Every row comes from one small tree of marks. Brackets hold a mark, then the marks that hang from it, in alphabetical order. Every link used is in the known rows. Which tree was each row made from?
In the rows, zero is written as 128.
Known rows
{E G {H U}}: [ 64 147 119 127  77 120  98 123 109 134 117 115 106 125 125 122 150 137
 143 121 158  98 145 103 124 153 127 160 136  83 101 137 146 132 115 134
 158  62 132]
{A {B {D {M G} {U H}}}}: [110 116 101 126  19 102 103 111 104 156 126 132  95  86  69  74 178 124
 158 133 161  58 160 125 129 154 144 174 135  69 102 120 107 158 135 116
 130  93 119]
{U A {D B L X} G}: [ 63 110 118 114  42 127  98 122 108 154 170 129 110  84 118  72 160  89
 145 151 161  60 144  88 129 144 141 171 133  59 111 114 103  97 135 131
 166  29 139]
{X {D L}}: [151 118 166 115  67  97  80 102 110 156 138 122 108 131 119  90 161 129
 146 140 166 123 136 114 122 131 128 175 134  81 104 135 112 151 130 146
 153  81 116]
{B {A U} D {G M} V}: [142 129 146 129  59 125 106 117  98 152 153 116 107 105  67 120 161 130
 135 123 144 183 127  72 117 136 168 200 131  72  95 122 122 139 125 149
 128  45 124]
{X {D {B {V U}}}}: [142 111 130 122  57 127 113 109 121 143  87 128 111 105 104 132 161 115
 143 123 164 153 145 107 135 135 131 148 135  67 103 142 118 145 123 140
 152  46 103]
{A {B {D X} G V} U}: [114 108  88 141  20 132  99 108 103 152 170 126  88  86  86 124 210 131
 148 137 156 171 134  70 128 142 155 199 136  74 102 107 119 158 117 149
 119  44 118]
{L {D M X}}: [143 116 118 120  49 122  93 112 111 148 138 138  95 112 108  96 166 108
 147 122 170 131 145 104 120 134 132 163 132  67 102 125 119 143 130 147
 142  56 101]
{E G}: [102 131 154 133  65 102  99 111 103 138 118 122 111 128 119 115 129 133
 140 129 159 129 135 117 122 138 135 164 135  96 111 140 144 145 115 138
 140  65 139]
{L {D {B G} {U V}} H}: [130 128  97 131  36 126  89 100 106 143 123 124  92  96  97 108 153 104
 142 115 161  53 126 118 129 144 156 163 136  95  99 162 121 137 110 104
 142  52 115]
{D L X}: [149 119 148 115  72 101  95 111 116 152 153 127  94 119 138 103 168 122
 151 156 172 125 143 102 121 125 139 184 135  91  98 120 124 128 137 164
 147  59 127]
{L {D {B A {G M}} U}}: [153 125 138 132  70 127  98 114  98 146 129 120 104  87  85  76 150  91
 138 120 153  77 130 108 120 136 163 170 126  86 102 153 116 143 130 115
 161  38 105]
{H {U G}}: [ 90 134 134 122 101 121 109 115 116 135 139 122 106 119 126 133 144 126
 145 123 161 127 133  83 125 144 135 155 126 100 104 132 122 125 136 142
 152  45 118]
{V B U}: [131 133 148 113  66 129 118 107 121 140 106 120  96 113 107 132 139 123
 147 122 178 221 174 142 130 133 128 150 133 118 104 126 133 154 135 151
 146  59 131]
{A {B V} {U G H}}: [102 125 102 107  47 119 132 108 117 149 139 115 116  86  84 118 160 135
 157 140 167 154 162  73 142 171 151 166 131 106  95 115 111 135 127 130
 125  63 135]
{X {D L {U A}}}: [134 120 161 117  83 114  85 108 113 160 164 113 116 120 100  66 152 113
 147 144 166  94 146 115 118 126 135 174 142  81 106 145 123 138 141 136
 165  68 114]
{B {D M} V}: [153 122 118 119  49 109 104 119 114 150 142 145  97 116  95 125 158 132
 135 119 160 139 140 100 122 126 140 178 132  61 105 114 131 149 119 148
 134  75 122]
{X {D {L H}}}: [152 127 168 113  62  91  70  93 111 157 136 116 108 145 108  96 160 125
 153 129 173 104 138 132 126 135 129 185 135  70  98 138 101 143 128 136
 156  81 117]
{B A {G M}}: [140 137 179 124  86 111 105 116  96 147 125 116 113 116  88  98 124 116
 137 123 152 139 134 102 115 129 160 175 128  88 101 139 120 137 134 139
 143  55 124]
{E {H {L D} U}}: [107 153  88 133  95 125  82 119 123 150 119 118  91 122 114  98 156 121
 141 122 154 111 141 103 119 158 121 158 132 121  98 142 137 149 122 145
 143  57 114]
{X D}: [145 122 166 127  63 107  86 105 104 147 124 121 114 129 111 104 144 127
 144 121 162 146 137 116 122 134 124 155 133  78 112 143 115 156 126 138
 145  72 108]
{H {U G V}}: [ 80 135 120 120  81 125 114 118 115 135 147 132 107 113 124 137 140 131
 141 140 153 133 132  59 126 148 145 144 133 108 101 138 127 118 129 141
 141  49 122]
{H {L D}}: [145 136 123 139  85 108  84 107 118 152 122 123  97 125 107  90 136 119
 139 131 153 145 130 114 117 143 129 161 131 133 107 147 134 163 123 145
 125  59 121]
{G M}: [149 131 180 116  80 104 108 110 105 150 133 123 120 124 108  89 137 123
 138 122 166 148 149 123 121 130 144 160 128  96 102 142 121 121 124 141
 143  75 118]
{L H}: [137 143 161 120  79 101  96  98 111 145 122 118 109 138 109 122 135 126
 148 117 170 136 143 137 126 131 134 169 132  90 103 140 121 134 125 136
 134  69 128]
{E H}: [134 147 138 115  71 111 100 117 109 143 117 116 105 117 115 105 140 131
 139 122 170 134 160 116 124 138 124 162 135  86 104 136 137 135 119 139
 141  80 131]
{L {H {U A {D X} G}}}: [ 22 133 111 123  79 134  93 118 105 148 170 117 115 122 104 122 150  96
 151 117 156 111 137  91 126 153 138 161 132  66 106 121 104  89 142 127
 160  17 117]
{E G H}: [ 96 143 135 125  52 107  94 121 101 139 114 115 109 124 113 107 137 137
 139 126 165 113 154 112 125 148 126 168 139  81 106 141 146 140 107 132
 151  78 144]
{V B {U D H}}: [101 129 119 103  34 127 119 115 115 149  96 111  97 111 103 129 135 120
 151 109 172 201 188 159 134 156 130 141 131 124 107 114 111 141 140 130
 148  67 139]
{A B}: [130 132 136 127  65 104 108 102 111 148 134 130 111 109 103  93 151 126
 145 139 163 157 151 125 129 135 137 161 131 101 112 134 126 157 124 134
 126  78 128]
{U A H}: [102 147 159 113  74 121 122 115 114 150 120 113 118 119  95 100 106 118
 149 124 163 122 163 130 121 138 136 146 136  97 110 130 122 119 134 129
 131  71 139]
{V {B D}}: [140 134 144 128  36 116  95 111 108 147 149 132  90 115 107 120 149 133
 140 120 165 182 154 140 122 130 131 165 128  93 114 113 127 175 120 141
 142  75 139]
{H L {U {A B} G}}: [ 43 143 103 137  99 130 107 113 125 149 155 125 115 100  84  78 144 111
 150 149 150 109 138  77 125 158 138 155 133 120 110 132 125 139 136 136
 138  40 131]
{A {B {D U X}}}: [138 114  99 141  33 115  87 112 105 151 180 133  93  96 106  92 204 122
 153 146 165 140 154 103 125 128 145 190 136  87 113 118 125 166 129 141
 136  62 110]
{V {B {A U} G}}: [125 139 152 122  60 136 110 107 107 140 132 108  94  91  85 126 136 126
 149 127 159 191 146 109 120 143 151 171 132 100  99 123 127 173 139 145
 138  34 141]
{B A G {V {U D}}}: [109 124 105 123  82 125 113 122 107 147  99 116 100 116  90 161 128 113
 129 120 142 204 135  85 124 137 153 175 133 101 103 131 134 140 142 145
 137  29 127]
{D B U}: [150 126 137 127  71 116 110 109 117 138 124 124 105  91 126  97 154 113
 147 131 168  82 146 127 127 128 142 156 132  92 110 145 132 137 129 130
 151  50 119]

Which tree is each row?
[ 65 135 118 123  51 127 120 111 109 148 164 134 128  90  75  82 124 116
 138 155 155 143 151  71 130 149 149 148 141  99 112 138 127 129 119 123
 123  66 142]
{U {A B} G V}
[105 130 133 112  40 120 112 115 110 141 150 137 103  96 108 123 126 131
 139 143 166 170 151  89 130 149 145 142 132 115 103 130 126 149 119 135
 146  61 145]
{U G {V B}}
[ 95 111 100  91  14 113 101 119 109 156 166 146  98  88 103  95 150 120
 138 149 169 116 162  93 133 158 149 161 132  92  99 111 112 136 130 132
 166  71 148]
{U {D L M} G {V B}}
[117 127 146 128  61 126  97 111 108 152 156 123 123 112  89  86 134 117
 140 140 154 128 142  90 119 132 143 143 147  85 110 160 133 136 127 129
 144  62 109]
{X {D {U A V}}}
[ 79  97 109 125  26 128 111 115 109 146  87 134  94  80 104 102 179  90
 150 130 162  90 149 115 132 149 132 151 136  41 101 126 105 111 142 140
 149  27 106]
{V {U {D B {M G} X}}}
[ 67 126 159 114  72 120 105 121  93 157 162 116 137 113  85  68 118 103
 130 118 155 135 151 102 123 148 145 153 129  81 114 136 110  89 128 119
 156  57 128]
{U A D {G M}}
[ 38 123  77 119  32 128  89 135 100 143 136 129  99 110 118 111 181 119
 146 121 159  70 154  92 125 162 128 165 137  45 101 115 130 118 125 135
 173  47 117]
{E G {H {U {D M X}}}}
[ 49 123  88 119  49 114  79 130 103 150 155 120  94 119 140 110 187 124
 145 143 156  75 144  93 126 158 131 187 137  73  97 115 128 114 126 143
 175  49 132]
{E G {H {U {D L X}}}}
[ 74 129 101 127  22 143 117 116 114 153 137 121 104 103  74  97 172 112
 161 137 167 178 189 113 130 138 134 171 142  82 113 101 112 135 136 138
 121  66 129]
{V {U {A {B {D X}}} H}}
[163 142 142 114  81 100  96 104 120 147 136 121 102 105 108  97 156 104
 157 154 169  59 142 124 129 126 154 194 134  80  94 137 120 145 143 132
 161  45 132]
{D {B A} {L H} U}
[113 114 125 131  54 128  81 119 104 158 188 118  86 104 104  86 179 111
 147 143 163  79 140  92 111 116 150 210 141  76 105 115 128 128 138 147
 154  51 129]
{B {D L {U A} X} G}
[114 118  87 100  37 105 116 106 119 167 151 115 110  96  96  98 176 132
 151 146 159 141 160 109 141 166 152 182 133 109  95 107 108 130 132 134
 128  76 138]
{A {B V} {U {D L} H}}
[136 141 151 126  67 130 121 105 117 136 120 116 112  88 103 106 147 116
 151 141 157 140 143 102 127 136 146 162 133  75 104 130 125 146 137 145
 129  26 130]
{D {B {A U}}}
[140 140 132 129  55 115  91  95 113 143 113 124 104 117 109 104 145 104
 145 107 167  93 135 150 131 140 132 160 128  77 106 146 111 141 113 116
 140  57 118]
{L {D B} H}
[138 119 137 108  89 101  95 112 115 148 161 117 102 106 125  93 156 123
 149 152 175  97 148  85 127 135 145 188 132 116  99 133 127 130 140 144
 163  66 130]
{D L {U G}}
[150 114 157 119  47 105  87 102 114 150 125 128 107 110 124  80 168 117
 148 141 167  65 137 122 128 133 129 167 132  60 106 135 104 149 125 137
 162  68 118]
{X {D B L}}
[ 90 126 130 112  56 101  97 126 101 159 126 114 117 109  93  71 131 115
 146 129 156 104 158 101 126 175 145 157 125 126 104 126  97 110 130 124
 151  70 135]
{U D {G M} {H L}}
[ 64 135 105 135  26 129 105 113 101 150 182 139 119  95  69  84 142 123
 135 150 149 150 149  69 128 142 147 164 139  84 119 124 126 143 112 121
 118  74 141]
{U {A {B D}} G V}
[108 120 113 100  58 115 138 117 115 153 114 122 123  96  75 109 154 121
 152 133 174 175 182  86 145 163 156 163 129 115  93 121 103 114 127 129
 145  79 124]
{A {B {V {U {G M} H}}}}
[157 110 143 117  58 111  89 109 109 147 133 127 109 110  96  85 166 121
 151 120 173  98 152 111 121 134 132 160 136  64 105 144 119 157 137 134
 163  72  92]
{X {D M U}}
[106 149 128 119  76 120 112 117 120 143 119 102 107  94  83 105 129 127
 164 152 154 145 154  67 124 170 146 173 133 128  96 121 116 147 148 149
 124  37 143]
{B {A {U G {H L}}}}
[166 123 115 131  72 108  96 120 113 150 158 129  95 118 110 133 162 134
 135 128 157 151 134 101 122 123 148 183 133  95 107 132 144 154 123 145
 138  64 117]
{B {D U} V}
[118 128 145 118  67 111  82  96 122 149 130 123 105 126 121 104 185 112
 159 126 167  42 130 131 132 140 131 168 130  50  96 135  92 135 131 128
 173  55 108]
{X {D B {L {H U}}}}
[ 99 134 125 100  25 120 122 120 111 143 133 129 100  94 103 126 117 133
 149 138 168 144 170  97 133 163 147 135 131 122 100 120 114 141 123 126
 145  75 152]
{U G H {V B}}
[130 126 108 111  66 114  85 104 110 146 145 123 104 112  86  93 153 105
 152 108 180  84 149 109 129 150 139 178 130  81  97 142 114 138 132 116
 159  62 106]
{L {D M {U G}} H}
[142 120 114  94  24 112 110 121 120 155 163 131  82  88 123 106 171 125
 163 168 178 111 175 107 129 146 159 164 140 124  87 115 121 141 139 148
 160  71 140]
{D L {U H {V B}} X}
[ 98 132 134  98  48 131 126 117 120 139  98 112  99 103  98 134 128 124
 160 121 184 184 191 122 137 159 132 148 129 123  99 113 110 141 139 135
 154  65 143]
{V B {U G H}}
[129 121 165 124  57 119 110 110  99 143 112 123 108  93 106  81 149 109
 139 113 163  70 138 123 123 135 152 159 127  74 104 141 110 117 116 124
 155  59 122]
{D {B {G M}}}
[103 156 106 128 100 117  94 123 126 145 116 118  95 120 119 105 154 130
 146 132 158 107 148 100 120 150 123 159 135 116  97 137 140 140 128 153
 144  56 125]
{E {H L U}}
[120 140 132 110  42 123 125 107 117 143 122 111 109 105 104 122 140 141
 154 137 161 157 160  98 129 156 148 148 141 114  96 131 124 123 127 141
 109  71 134]
{A {U H V}}
[ 89 114 112 116  67 119 101 114 113 158 198 125 111  83  97  59 177 102
 158 173 174  92 159  72 129 138 151 191 140  94 102 121 121 127 144 138
 159  50 128]
{D L {U {A B} G} X}
[ 39 144  84 138  66 113  79 129 108 147 118 113 101 122 119 103 153 129
 139 128 143  88 138 105 123 171 124 164 136 108 106 136 143 138 117 134
 157  49 138]
{E G {H L {U D}}}
[110 126 117 100  76 122 133 121 122 142  94 115 109 113 100 155 130 127
 150 126 172 172 168  80 137 153 141 158 132 116  95 122 120 119 135 142
 140  61 132]
{B {V {U G H}}}
[124 115 114 119  40 115 109 111 111 149  89 128  94  75  93  76 156  98
 154 120 164   4 146 134 129 159 141 144 131  68  96 143 105 136 134 108
 150  64 105]
{L {D B {M G} {U H}}}
[146 118 147 105  30 102  82  95 115 152 122 135 106 111  97  72 177 108
 160 126 180  21 148 138 133 139 131 178 134  26  95 129  91 143 127 124
 169  75 112]
{X {D B {L H} M}}
[126 118 112 123  57 108 113 116 111 149 120 136 109 100 121 124 143 112
 130 124 150 117 129 118 132 140 143 147 127  79 112 132 123 128 117 129
 145  45 127]
{U {D {B V}}}
[115 139  93 117  82 112 117 129 125 156  85 117 101 116  86 140 121 117
 146 142 142 193 156  94 128 156 148 165 135 136 100 123 128 146 147 152
 128  39 138]
{B A {V {U D {H L}}}}
[111 115  79  97  48 105 120 113 124 165 117 123 104 108  99 116 166 123
 148 146 164 169 175 118 144 156 146 176 134 119  98 110 109 131 138 135
 136  83 137]
{A {B {V {U {D L} H}}}}
[ 74 149 133 124  95 137 123 115 123 143 147 130 115 119 107 121 123 121
 137 134 146 138 134  92 119 133 144 135 140 100 105 144 139 109 130 143
 130  48 126]
{H {U A V}}
[106 140  86 142  70 131  99 112 128 143 121 142  93 101 119 105 156 110
 140 141 141  85 119  94 124 153 142 134 132 125 102 150 130 145 117 137
 133  36 115]
{H {L {D B}} {U V}}
[173 116 120 110  82 102 112 114 127 151 140 133  98  93 129 108 169 116
 143 154 169  68 136 105 131 126 153 179 133  95  95 135 134 131 129 143
 163  54 127]
{D {B V} L U}
[136 114 127 113  44 119 103 119 112 144 129 139  84  79 107  91 173  99
 155 154 165  33 138  83 120 126 155 193 133  38  95 109 111 145 144 149
 162  32 130]
{D {B A G} L M X}
[166 111 155 116  73  98  78 104 111 156 152 116 105 123 120  81 172 126
 150 144 171  98 141 112 123 130 136 181 136  92 102 144 120 153 138 143
 164  76 107]
{X {D L U}}
[129 139 107 124  74 123 102 110 128 150  77 109  94 124  99 107 134 117
 153 123 164 165 166 125 125 156 127 157 135 151 101 137 123 147 134 145
 122  66 124]
{V {U {H {L D}}}}
